(in the rows, 128 means zero)
Known rows, with every step that occurs:
vego-fezaz-nedo: [152  85  63 169 135 128 121 100 122 141  81 143 140  91 110  91 147 125
 107 102  68 144 106 140 129 141 101 107 104 144 120 133 128 155 112 125
 123 143 190 140 117  71 165 129 141 176 113 150 182 126 149 122  76 126]
pokib-nedo: [136  89  55 161 134 132 126 111 122 125 109 129 138 117 102  76 104 105
 168  99  78 145 100 126 122 154 108 112 118 133 111 128 138 156 137 127
 119 170 175 142 119  88 138 138 145 166 116 138 140 113 143 158  96 133]
kamu-vadaze: [183 118  69 161 152 120 114  93 118 117  91 129 149  71 108  83 105 118
 143 120  75 125 117 130 115 142 107 112  91 145 121 118 173 158 138 148
 108 126 166 153 116 101 173 152 167 189 120 169 154 133 114 129 117 109]
dutif-tefi-vamod-fiza-nedo-lazod: [150  13  56 182  90 172 148 103 143 149 128 137 127 128 114  77  93 182
 160 100  40 110  93 118 124 139 111 100  62 143 121 117 136 178 142 172
 128  54  99 143 108 105 139 148 139 187 144 207 158 157 113 209  56  76]
rade-sasak-vadaze-kamu-pavu: [137 128  34 179  76 135 139 124 108 144  86 144 160  78 114 102 122  87
  90 102  90 123 112 130 118 191 128 134 104 132 110 155 140 159 176 102
 112  94 129 141 111 127 143 133 159 197 126 132 163 116  90 129 112 148]
vego-fezaz-nedo-fiza-vamod-pavu: [143  37  94 183 157 125 124 117 125 186  97 117 158 102 126  95 134 167
  36 102  80 157  91 124 112 146 113 110  90 155 124 119 103 153 140 134
 122 131 167 160  89  78 130 147 142 176 110 149 167 148 143 130  79  96]
lazod-nedo-fiza-vamod-pavu: [127  67 108 178 186  93 102 112 128 159 119 115 153  90 115  82  88 166
  81  98  81 124  89 110 110 169 135 110  90 171 124  99 116 152 116 140
 129 135 145 150 100  94 102 161 149 174 122 160 131 188 104 202 112 106]
nedo-fiza: [155  90  70 169 139 130 104 108 122 141  97 114 142  94 110  91 108 134
 123 118  86 128 103 123 123 154 101 107  95 150 118 120 147 152 140 135
 108 115 156 155 108  98 109 149 157 174 116 141 144 137 109 182  91 110]
tefi-vamod-pavu-kamu: [149  48  67 185 162 115 140  96 115 153  87  86 127 113 109  80 100 133
 179  95  64 126  97 131 123 158 100 110  85 137 113 121  87 159 125 136
 125 159 136 140 120 141 146 159 126 174 125 183 151 171 137 133  96 149]
tefi-vamod-fiza: [170  36  57 175 123 137 128 104 129 131  94 130 140 110 104  71  87 143
 177  94  53 113  89 120 122 156  96 109  86 127 115 127 137 164 120 144
 138 160 134 139 119 136 174 142 144 188 128 199 156 155 123 155  75 114]
kamu-pavu-vamod-fiza-nedo-pokib: [184 112 106 168  95  89 165 126 114 145 118 165 147  89 133  92  53 116
 133  97  45 151 138 134  80 176 131 112  94 144 120 114 105 158 144 152
 146 133 103 158  79 135 100 174 160 207 132 167 157 165 102 130  73 108]
kamu-pavu: [188 127  79 167 128 120 124 103 121 141  95 136 149  76 111  86  92 114
 138  98  68 112 122 137 123 171 123 115 107 143 115 120 153 158 129 120
 119 103 151 147 117 115 130 138 168 178 117 135 162 144 110 132 106 114]
pokib-nedo-lazod-sasak-vadaze-kamu: [ 65  95   9 177  97 173 150 122 120 148 131 152 140 127 119 103  94  96
 123  93 104 131 109 121  92 163 104 127 129 147 115 153 138 154 140 120
 105 122 148 128 114  94 153 130 143 186 125 148 135 138 124 176 137 100]
fiza-vamod: [168  75  83 166 165 124 114 111 112 121 115 138 152  77 112  86  84 126
 140 110  71 101 112 122 115 150 136 112  95 144 114 114 133 162 112 141
 130 121 156 149 117  92 160 147 156 195 112 160 143 130 117 187  84 107]
sasak-vadaze-kamu-pavu: [156 110  34 174  91 130 142 118 116 132  88 146 157  89 131 105  84  99
 105  96  85 117 117 142 114 179 129 131 114 144 113 134 126 157 158  87
 116  83 131 133 110 133 121 139 167 183 123 139 159 134  94 134 122 142]
vego-fezaz: [183  92  56 164 145 125 113 114 125 153  87 147 134  84  96  91 124 134
 135 105  75 120 115 133 126 149  98 105 109 140 110 125 118 156  96 127
 120 149 153 142 113  65 164 137 156 187 116 134 179 126 125 121  84 139]
pokib-nedo-lazod-sasak-rulis: [ 82 102  47 170 146 162 132 135 132 148 130 155 138 110 110  91  82  95
 146  78 100 131 115 129 109 163 102 106 121 153 116 143 140 136 125 143
 114 113 150 138 113  83 174 134 150 184 118 178 138 141 181 148 103 112]
rulis-sasak-vadaze: [135 105  47 166 139 127 111 123 119 122  94 110 141  74 109 103  74 114
 132  84  73 127 108 128 111 152 110 113  92 129 108 139 150 155 134 129
 107 103 172 137 122 104 213 127 178 207 118 202 137 120  84 176  72 123]
nedo-fiza-vamod-pavu-kamu: [133  55 102 187 186 101 129 109 106 172 105  74 147  99 134  90  96 153
 124 109  74 142  92 116 105 154 117 115  78 159 117 107  98 154 139 141
 115 117 126 169  96  99  99 178 150 177 116 138 141 168 128 141 102 110]
filit-tefi-vamod: [184  81  45 165 141 120 116 109 119 125 100 113 134 105  98  78 113 133
 159 105  72  89 107 138 136 154 121 110  78 139 111 137 170 166  96 125
 121 165 139 140 124 133 180 149 145 161 125 156 154 138 110 165 116  87]
tefi-vamod-fiza-nedo-lazod: [148  29  61 176 107 151 147 118 130 158 123 136 121 115 118  87  96 171
 154  99  54 116 102 122 112 150 107 104  67 146 122 116 116 167 136 156
 144 108 106 139 108 129 146 148 125 187 144 192 146 156 101 206  54  84]
rade-sasak: [150 112  60 169 132 141 101 108 114 130  94 123 142  75  91  82 136 109
 141 113  81 128  97 123 133 163 101 113  99 135 110 139 155 158 141 139
 115 112 162 145 122  98 160 149 148 206 120 148 160 105 123 176  87 136]
rulis-sasak: [160 106  69 158 141 120  99 103 125 129  98 111 141  70 101  93  95 128
 165  79  76 116 107 129 117 158 114 107  97 142 114 136 148 158 120 135
 118 110 183 145 115  90 188 148 173 190 117 183 137 121 102 172  75 123]
vamod-pavu-kamu-vadaze-sasak: [133 101  79 176 167 120 147 107 101 165 108  81 144  79 125  92 119 126
 150 102  71 156 115 131 102 154  86 117 110 146 122 119 139 153 142 129
 111 175 157 153  99 101 156 170 138 197 126 166 163 151 121  92 149 115]
vamod-fiza-nedo-lazod-sasak: [128  78  79 179 127 154 132 107 132 166 139 144 135  95 129  87  72 151
 172  73  69 128 105 122  96 142 108 108  85 156 118 134 128 157 122 159
 137  73 107 138 101  72 132 152 151 216 133 181 149 160 128 186  79  56]
lazod-sasak-vadaze-kamu-pavu-vamod: [112 135  66 171 105 108 151 108  95 155 117 159 159  79 136 108  50  91
 125  98  90 105 143 140  77 185 138 136 109 141 116 151 116 156 139 106
 123 107 113 138 108 120 146 143 165 200 117 150 150 170 101 130 127 106]
filit-tefi: [179 115  56 168 157 120 105 108 118 127 103 116 139  91 109  76 110 126
 153  96  78 115  96 142 133 141 117 113  95 144 109 128 167 163 111 125
 114 137 135 141 115  89 138 157 166 177 122 138 157 123 107 139 122  93]
vego-fezaz-nedo-fiza-vamod: [153  52  88 168 144 125 121 111 120 158 102 138 161  91 123 104 141 161
  52 122  77 126 109 121 110 152 120 110  82 153 126 127 140 159 128 135
 120 131 177 164  99  74 155 138 141 170 108 133 162 142 130 151  70  74]
vamod-pavu: [163  91  76 180 165 129 112 104 125 154  96 114 137  97 107  80  89 131
 145  73  79 146  85 133 126 143  99 112 115 142 113 116  95 150 138 134
 123 111 148 137 112  97 120 151 158 199 121 170 153 133 133 145 104 147]
nedo-fiza-vamod: [153  68  83 165 159 119 109 117 113 140 113 126 154  89 117  92  88 147
  99 128  79 108 112 114 110 157 129 110  81 150 118 115 149 158 136 144
 114 106 144 164 104  98 134 151 159 176 111 139 137 134 104 199  89  87]
rulis-sasak-rade: [164 128  67 167 124 134 100 124 133 131  88 123 136  80 100  98 105 108
 167  67  81 110 105 137 119 145 135 106 109 144 105 128 135 155 104 123
 115  50 212 132 121 105 180 154 189 200 118 202 140 121  94 185  69 139]
filit-tefi-vamod-pavu-kamu: [159  71  57 188 167  99 141 108 110 150  95  66 134 116 112  72 112 136
 165  93  68 121  89 138 129 151 111 114  71 143 107 132 117 160 112 128
 123 180 104 141 118 128 149 173 137 162 132 167 157 168 131 110 122 118]
tefi-vamod: [176  66  49 162 128 131 119  99 121 129  93 130 132 104  94  87  98 125
 164 108  63  97 107 130 126 153 110 107  92 129 115 133 135 160 117 136
 127 148 157 137 126 138 179 144 137 172 123 177 150 145 120 177  83 111]
rulis-sasak-vadaze-kamu-pavu-vamod: [123 120  61 161 101 100 140 120  98 150 108 132 157  65 130 117  75 112
  92  93  84 109 140 142  81 185 147 133  97 138 116 141 117 160 169 109
 131 116 142 146 102 128 160 147 176 196 119 167 143 152  55 133  89 124]
pokib-nedo-fiza-vamod: [137  66  76 159 134 119 130 131 116 138 125 125 157 119 115  85  96 128
 108 117  83 134 105 109 106 167 127 113 102 142 116 122 159 157 148 138
 118 167 161 166 102  89 133 146 144 156 111 123 130 124 125 173  87  94]
fiza-vamod-pavu-kamu-vadaze: [144  81 103 180 194  91 135  96 100 143 100  86 160  76 136  83  96 137
 129 112  73 130 109 122  98 144 127 118  81 153 120 106 123 161 151 155
 116 134 139 168 101 101 163 171 152 192 123 182 151 160 137  98 129 115]
dutif-tefi-vamod: [169  49  48 167 109 151 124  86 137 122 100 135 134 121  94  73  90 141
 178 121  51  98 102 125 138 152 105 102  87 121 113 130 158 172 121 161
 103  88 147 151 130 112 168 143 142 169 124 189 156 141 133 185  79 108]
fezaz-vego: [154  79  83 167 162 130 111  83 121 114 110 129 132  79 110  83  97 110
 146 113  78 147 108 137 129 148 102 108 113 143 119 119 119 154 122 128
 115  75 172 130 117 113 143 139 143 182 127 162 151 109  97 164  92 125]
filit-tefi-vamod-pavu-kamu-vadaze: [165  91  57 184 162  85 139 101 106 149  88  61 138 103 119  75 134 142
 147 108  69 128  97 136 120 147 103 116  62 143 116 128 154 165 138 141
 107 182 109 157 106 140 178 176 143 166 131 175 158 172 126  71 153  99]

Rows:
[144  80  98 174 161 105 120 115 102 131 113 136 141  93 121  71  76 136
 173 106  61 132 101 127  98 153 102 113  95 142 120 116 108 160 130 158
 147 164 134 142 111  92 141 152 164 211 120 181 154 150 110 127  72 129]
pavu-vamod-fiza
[190 114  71 155 106 129 136 101 130 123 102 142 129 100 108  95  78 106
 150 116  63 141 119 132 112 155 122 101 102 149 115 124 106 154 126 147
 115 105 144 147  98 121 106 175 148 199 130 154 145 116 119 200  88 127]
fiza-nedo-pokib
[156  57  64 183 141 120 142  75 127 132  86  86 140 116 115  70 107 144
 170 114  56 127 102 125 120 144  96 108  76 128 118 121 154 170 155 169
  97 115 135 162 112 109 163 170 144 173 131 196 165 170 157 104 117 123]
dutif-tefi-vamod-pavu-kamu-vadaze
[137  85  33 174 117 147 130 106 117 129  91 137 139 101 124 103  83  96
 136 113  91 120 100 137 117 158 110 126 114 136 109 136 107 159 155 114
 117  90 145 128 117 117 131 141 155 192 121 155 147 117 104 172 108 152]
sasak-vadaze-kamu
[169 117  81 168 165 102 123  83 102 122  82  98 144  72 122  85 118 112
 169 133  71 132 122 132 111 142 100 115  83 149 119 119 158 160 136 149
 105 140 159 160 118  97 157 165 154 185 122 164 157 149 129 112 119 120]
pavu-kamu-vadaze
[138  62 104 186 195 101 133 106 105 157 104  87 147  88 130  85  93 132
 151 100  74 135 100 124 108 147 129 118  88 150 113 109  84 158 125 138
 132 127 133 151 110  99 124 170 146 193 117 165 149 158 136 139  92 134]
fiza-vamod-pavu-kamu
[129 100  65 168 141 140 110 131 119 126  87 141 144  71  95  84 120  96
 132  96  88 128  97 137 134 169 111 108 103 131 111 148 126 144 144 142
 120  93 147 140 114 106 175 151 152 214 117 181 163  99 141 157  71 175]
rade-sasak-rulis
[172  84  97 164 117 103 146 118 113 136 114 149 132 104 125  87  58 122
 156 108  50 157 121 128  85 156 117 107  89 142 119 119  97 159 144 169
 145 143 114 150  86 113 106 177 153 221 133 173 148 148 115 160  67 128]
pavu-vamod-fiza-nedo-pokib
[127  94  63 182 110 108 153 134  98 148 108 154 156  91 145  94  56 112
 119  95  77 128 116 139  84 180 123 134 101 131 118 130 101 162 174 113
 150 125 100 140 102 131 123 141 174 204 126 167 162 170  88  89 101 129]
sasak-vadaze-kamu-pavu-vamod-fiza
[131  65  90 167 147 130 115 105 118 130 113 120 159  92 129  95 117 147
  80 121  77 132  98 119 109 153 127 110  82 154 129 125 156 156 147 147
 121 110 185 164 107 113 134 146 143 170 110 160 137 143 119 193  85  63]
fezaz-nedo-fiza-vamod
[115 101  74 161 164 118 143 125 100 139 100 108 147  60 123 104 103  95
 144 124  76 137 128 147 108 167  87 110 100 143 118 128 153 144 146 131
 116 139 147 153 102 107 187 173 142 195 121 179 157 140 132  93 124 139]
pavu-kamu-vadaze-sasak-rulis
[152 132  64 161 144 117 110 101 138 118  92 142 134  94  95  90  98 109
 129 113  64 133 112 119 119 174 118 104 109 160 120 113 143 149  94 143
 116 168 188 135 116 126 127 154 149 194 127 167 137 167 111 202 114 152]
lazod-nedo-pokib
[144  76 107 183 186  91 128 102 102 153 101  71 161  83 140  91 110 154
  93 135  83 140 108 113  94 151 109 118  66 156 125 106 130 158 166 155
 102 129 129 181  90  97 129 178 157 178 120 156 143 169 130 115 122  91]
nedo-fiza-vamod-pavu-kamu-vadaze
[136 101  65 147 146 139 132 123 114 130 108 145 152  63 110  98  93 104
 119 109  81 125 127 144 117 162  93 107 113 135 122 132 172 141 137 134
 117 132 160 142 102  98 202 159 155 198 122 188 158 115 123 122 122 130]
kamu-vadaze-sasak-rulis
[140  77  69 170 127 135 115 106 126 168  83 124 144 101 114  99 155 150
  73 118  76 146 105 131 126 155  91 105  96 152 123 131 132 149 135 125
 113 136 184 154 103  73 123 134 143 159 110 134 171 137 134 134  77  94]
vego-fezaz-nedo-fiza
[115 128  56 174  95 114 142 132  87 149 101 156 156  74 122 111 111  94
  73 116  90 122 132 133  97 197 136 135  98 136 115 152 121 162 181 117
 123 121 111 144 105 137 133 145 151 209 122 131 167 126  71 119 105 136]
rade-sasak-vadaze-kamu-pavu-vamod
[151  84  71 163 129 156 122 110 125 151 126 132 120  87 116 105 100 150
 131 111  73 121 118 130 117 136 124 104  83 161 124 112 106 158 133 144
 124  67 133 137 111  80 109 156 139 192 131 148 152 129  96 208  79 106]
fiza-nedo-lazod
[135 108  40 174 128 141 109 125 110 128  84 134 143  84 101  93 112 102
 120 107  78 127  94 123 126 162  97 118  92 123 107 147 156 157 158 138
 105 107 132 135 124 123 187 121 150 216 118 166 160 100 108 182  93 139]
rade-sasak-vadaze
[168 135  98 165 142  95 130 112 100 145 112 147 147  70 119  90  81 118
 144 108  69 106 138 140 100 169 137 116 100 145 122 116 136 154 134 133
 131 132 131 152 112 112 123 149 165 191 118 143 161 157 103 124  98 112]
kamu-pavu-vamod
[139  91  35 162 100 139 119 117 119 127  87 113 145  81 117 111  89 109
 114  86  91 118 100 136 109 164 124 125 109 136 111 150 125 162 151 112
 117  95 175 134 113 109 180 148 172 194 122 192 131 111  77 171  94 131]
rulis-sasak-vadaze-kamu
[103 115  41 170 135 159 132 114 128 152 137 144 138 113 106  89 100 109
 168  89  87 128 117 114 105 156 101 112 126 153 116 138 168 152 117 140
 111 146 167 141 117  73 157 133 147 185 117 149 135 147 150 174 118  88]
pokib-nedo-lazod-sasak
[136  81 102 163 172  99  99 111 121 135 117 129 152  83 113  88  98 154
  82 125  77 102 106 108 110 178 143 109  80 171 124 102 155 152 108 138
 122 140 165 151 111  89 122 152 146 170 119 144 126 174  91 214  93  99]
lazod-nedo-fiza-vamod
[123  95  26 176 103 154 123 119 108 133  88 134 147  88 108 102 124  93
 110 109  98 130  91 125 121 168 112 129 102 133 106 152 123 163 174 124
 114 108 142 135 116 124 151 145 148 206 123 148 156  93  95 166 102 159]
rade-sasak-vadaze-kamu
[151 100  86 174 119 108 147 116 105 149 112 151 158  88 139  85  78 118
 133  96  74 126 117 138  90 181 128 129 107 147 120 123  99 163 165 121
 158 134 116 149  98 106  86 164 165 191 126 151 160 174  97  85 101 120]
vadaze-kamu-pavu-vamod-fiza
[106  68 111 188 202  80 119 112 114 163 110  75 146  92 130  84 105 157
 105 108  82 137  92 109 102 178 128 115  76 174 123 100  96 151 111 140
 126 149 147 157 107  92  93 177 138 171 123 162 128 201 113 166 102 126]
lazod-nedo-fiza-vamod-pavu-kamu
[150  65 116 171 133 100 134 116 104 147 129 142 128  93 130  82  60 142
 165 101  58 141 113 137  91 144 124 110  79 138 118 117  84 161 142 155
 158 136 116 141  98  83 116 170 149 207 129 173 153 141 103 158  50 118]
pavu-vamod-fiza-nedo
[157 125  85 163 124 106 140 108  97 149 110 152 153  79 128  99  89 104
 126 114  81 110 135 143  96 185 143 128 110 155 122 122  98 158 151 108
 136 114 139 152 103 111  97 168 156 178 120 122 156 160  83 107 111 124]
vadaze-kamu-pavu-vamod
[172  57  87 174 124 125 125 113 123 141 113 131 135  93 125  78  79 137
 178  91  56 139  91 130 115 146 113 109  89 137 111 121 100 162 138 142
 148  97 127 135 104  94 115 160 153 200 131 177 150 134 119 166  60 116]
vamod-fiza-nedo
